Every row comes from one small tree of marks. Brackets hold a mark, then the marks that hang from it, in alphabetical order. Every link used is in the known rows. Which tree was each row made from?
Known rows:
[bodal rezoso]: [  8  -8  -1  -3  -5 -13  -1   4   0  -1 -18  -1   0  -8   5  17  -8  -9
  -3  13  -7   6  16  15]
[beke rezoso]: [  5  -9  -4  -3   4 -14  -8   4   1   2 -13  -3  -3  -6  -1  12 -17 -13
   0   6 -20  -1  14  19]
[beke fanila [gare vamadud] [rezoso bodal]]: [ 24  -3  -4  -3  -4   0  -4  12   4  -3  -8  -3   4 -11 -13  17 -25 -13
   2  -5 -17  -5   7  16]
[gare [beke momu] fekam vamadud]: [ 19 -14 -12  -7  -4  14 -19   5   2 -13  -4  -2  -1 -12 -14  10  -4  -7
   4   1 -13  -9  -4   8]
[torun [fanila [beke gare momu rezoso]]]: [ 23 -17  -8  -3   0  -2  -1  14   0   3  -8  -3 -11  -7  -7  12 -13 -12
  -3   2 -34  -9   7  17]
[bodal [rezoso [beke gare [momu [torun fanila]]]]]: [ 23 -16  -7  -1 -15   2   9   4   3 -19  -7   0 -11  -1 -10  15  -7  -8
  -9  17 -11  -1  19   9]
[bodal [rezoso [beke [fanila torun] [gare fekam]]]]: [ 24  -1  -1  -1  -5   5   6   9   6  -9 -13  -2   0  -6 -11  16 -22 -11
  -8   5   3   4   4  10]
[fanila beke [torun momu]]: [  3  -8  -2  -7   1 -14   2  -4  -1   1 -19  -6  -9  -5  10  15  -5  -5
  -2   7 -17 -10   3  17]
[fanila beke]: [  6  -4  -3  -5  -4  -3 -10   5  -2  -2 -18  -5  -6  -8   8  11  -7  -9
  -4   9 -10  -6   9  16]
[fanila torun]: [ -2  -9   2  -6   1 -14   2  -4  -1  -8 -16  -4  -8  -4   6  12  -9  -9
  -5   7  -7   1   9  16]
[bodal [rezoso [beke fanila gare]]]: [ 23   1  -5  -1  -9  -1   0  10   2 -11 -17   0  -3  -7  -7  16 -16 -10
  -6  10   1   4  14  12]
[beke [fanila torun] momu rezoso]: [  5  -7  -3  -3   4 -11   2   0   0  -1 -14  -4   1  -8 -10  18 -10 -10
   0  -7 -27   1   4  18]
[fanila beke torun]: [  1  -5   2  -5  -2  -8  -4  -1  -2  -5 -19  -6  -6  -4   8  13  -6  -9
  -6   6  -7  -4   5  16]
[torun [fanila beke]]: [ 11 -12  -3  -4  -7  -7  -4   8  -4  -8 -18  -4 -12  -6   7   8  -9 -10
  -8  15 -16  -6  10  14]
[momu beke torun]: [ -3  -9  -4  -5   0  -6  -1  -2   0  -1 -15  -3  -7  -4   4  11  -8 -10
  -5  15  -4  -7   8  15]
[torun fanila momu]: [  9 -19  -7  -7  -1 -17   8   4  -3  -6 -13  -2 -17  -5   7   9 -12  -7
  -4  16 -26  -8  11  15]
[beke gare momu]: [ 11 -11  -7  -9   1   1   2   6   0  -2  -7  -1 -10 -10  -2  14  -9  -8
  -4   1 -15  -4   6  17]
[beke [gare fekam] [momu [torun fanila]] rezoso]: [ 23 -23  -9  -3   2   7   8  14   4   2   5  -3  -7  -6 -13  12 -23 -13
  -5   2 -32 -10   6  12]
[torun [fanila [beke [gare fekam vamadud]]] momu]: [ 33 -15 -10  -7  -3   5   2  14   3  -3  -5  -5 -11  -8  -4   9 -18  -9
  -3   6 -28 -16  -5   6]
[fanila [beke [gare vamadud] momu rezoso]]: [ 25  -7 -10  -5  -2   2 -10   9   3   0  -7  -5  -2 -10 -14  15  -7 -11
   4  -6 -29  -9   1  14]
[torun momu]: [  3 -11  -8  -8   1 -14   2  -1  -1   1 -13  -2 -10  -8   8  13 -10  -6
  -1  10 -19  -7  10  17]
[bodal [rezoso [beke [fanila torun] momu]]]: [ 11  -3  -3  -1 -10  -8   4  -5   1 -18 -19   0   0  -6 -12  20   1  -6
  -4   5  -8   8  11  15]
[bodal [rezoso [beke [fanila torun] [gare vamadud]]]]: [ 26   3  -1  -2 -11  -5   4   2   5 -25 -16  -3  -1  -4 -14  16 -11  -9
  -4   5  -1   6   6   7]

Which tree is each row?
[  6  -8  -7  -5 -10   4  -6  -1  -1  -3 -10  -5  -3  -8   2  16   1  -6
  -4   5 -16  -9   8  15] => [fanila [beke [momu torun]]]
[ 21  -8  -8  -4 -18  16  -1  -6   6 -24   0  -2  -5  -4 -17  16  -6  -6
  -2   6  -4  -8  14  15] => [rezoso [beke [gare vamadud] [momu torun]] bodal]
[ 21 -15  -7  -7  -4   3   2  11  -2  -4 -12  -3 -14  -8  -1  10  -7  -9
  -8   6 -23 -10   5  14] => [torun [fanila [beke gare momu]]]
[ 35   1  -8  -1 -11  10  -5  13   7 -17  -9  -1   3 -10 -18  15 -19 -11
  -3   4  -2   2   4   5] => [bodal [rezoso [beke fanila [gare fekam vamadud]]]]
[ 23 -16  -9  -4   3 -11   4  15   1   8 -11  -4 -14  -5   1  11 -22 -11
  -2   8 -35 -15   7  16] => [torun [fanila [beke gare rezoso]] momu]
[ 24 -11 -11  -8  -1  11   0   7   4  -7   2  -2  -4 -13 -12  12 -12 -10
   0  -4 -18  -6  -4  10] => [beke [gare fekam vamadud] momu]
[ 10 -10  -6  -7   2   1  -3   7   0   0 -11  -4  -3  -9  -3  14 -18  -6
   0   3 -10 -14  -7  10] => [gare [beke [fanila [torun momu]]] fekam]
[ 16 -11  -5  -2  -7  11  -2   7   4   9  -4  -5   2  -7  -7  21 -13  -9
   0  -2 -18 -12  11  22] => [fanila [beke gare [momu torun] [rezoso bodal]]]
[ 21  -5 -12  -4  -8  20   2   9   4 -12   0  -3  -4  -9 -16  14 -18  -9
  -7   0  -7  -8   4  11] => [rezoso [beke fanila [gare fekam] [momu torun]]]
[ 19  -3  -5  -6   2   9   1  19   1   3  -7  -3  -2 -13  -2  12 -28 -13
  -6  -1  -7  -6  -1  11] => [beke fanila [gare fekam]]
[  9  -5   3  -2   8  -6   6   6   3  11 -18  -2  -1  -5  -8  16 -23 -14
  -2  -1  -8  -5   1  24] => [momu [beke [fanila torun] gare [rezoso bodal]]]
[ 14 -22  -6  -3   7 -12  11   8   3  14 -13   0 -14  -3  -3  12 -23 -11
   0  12 -27 -14   9  24] => [torun fanila [momu [beke gare [rezoso bodal]]]]
[ 18 -11  -9  -6  -4  19  -1  11   3   4  -1  -5  -2 -10  -4  15 -12  -9
  -5   0 -13 -13  -2  12] => [fanila [beke [gare fekam] [momu torun]]]
[ 19  -4  -5  -9  -1 -11  11   3   1  -8 -11  -5  -7  -8  -3  16 -14  -7
  -1  -2 -18  -8  -5   8] => [beke [fanila [torun momu]] [gare vamadud]]
[ 14  -2  -6  -7  -2  -6  10   0   2 -11 -14  -4 -14  -3  -5  13 -17  -7
  -5   5  -8  -8   5  14] => [rezoso [beke [fanila [torun momu]] gare]]
[ 15  -4  -5  -5   3  11   5  15   2   7  -8  -3  -2  -9  -3  13 -26 -13
  -7   4  -3 -12  -5  11] => [momu [beke fanila [gare fekam]] torun]
[ 24 -17  -6  -5   0   7   6  11   3  -8  -4  -3 -10  -3  -8   6 -21 -14
  -7  11 -14 -11  -4   5] => [momu [beke [gare fekam vamadud]] [torun fanila]]
[ 26 -10  -4  -2   0  10  -6  11   8   1   0  -3   4  -9 -14  15 -28 -14
   3  -3 -16  -6   5  17] => [beke [gare fekam vamadud] [rezoso bodal]]
[ 24  -3  -7  -7   4   8  -2  14   3   0 -10  -3  -2 -12 -11   9 -21 -14
  -2  -1  -8  -8 -11   9] => [momu [beke fanila [gare fekam vamadud]]]
[ 15   0  -3  -3 -11  10  -2   7   2 -12 -12  -2  -7  -7  -7  13 -20  -9
  -7   6   5  -5  15  19] => [rezoso [beke fanila gare] bodal]
[ 15 -17  -6   1 -17  -5   5  -2   1 -23 -11   0  -8  -2  -9  15   0  -6
  -7  20 -14   3  22  11] => [bodal [rezoso [beke [momu [torun fanila]]]]]
[ 19  -8  -9  -2  -8   8 -19   6   2 -10  -9  -2   8 -12 -21  18  -7  -8
   8  -5 -19  -9   5  16] => [gare [beke fanila momu [rezoso bodal]] vamadud]
[  5 -14  -8  -6  -8   6 -11   1  -2  -9  -7  -3  -5  -7  -3  14  -1  -5
  -1   9  -7 -11   8  11] => [gare [beke [momu torun]]]
[ 26  -5 -11  -5   0   0  -3  11   2  -5  -6  -3   0 -13 -18  16 -14 -12
   3 -10 -30  -4   1  12] => [beke fanila [gare vamadud] momu rezoso]
[ 16  -9  -4  -3   3  -2  -4   4   6   3 -11  -2  -3  -6 -12  13 -19 -14
   4   3 -13  -7   5  21] => [momu [beke [gare vamadud] [rezoso bodal]]]
[  7  -3  -7  -3 -13   8  -5  -2   1 -16 -13   0  -3 -10 -12  16  -6  -6
  -3   4  -6  -3  16  23] => [rezoso [beke fanila momu] bodal]
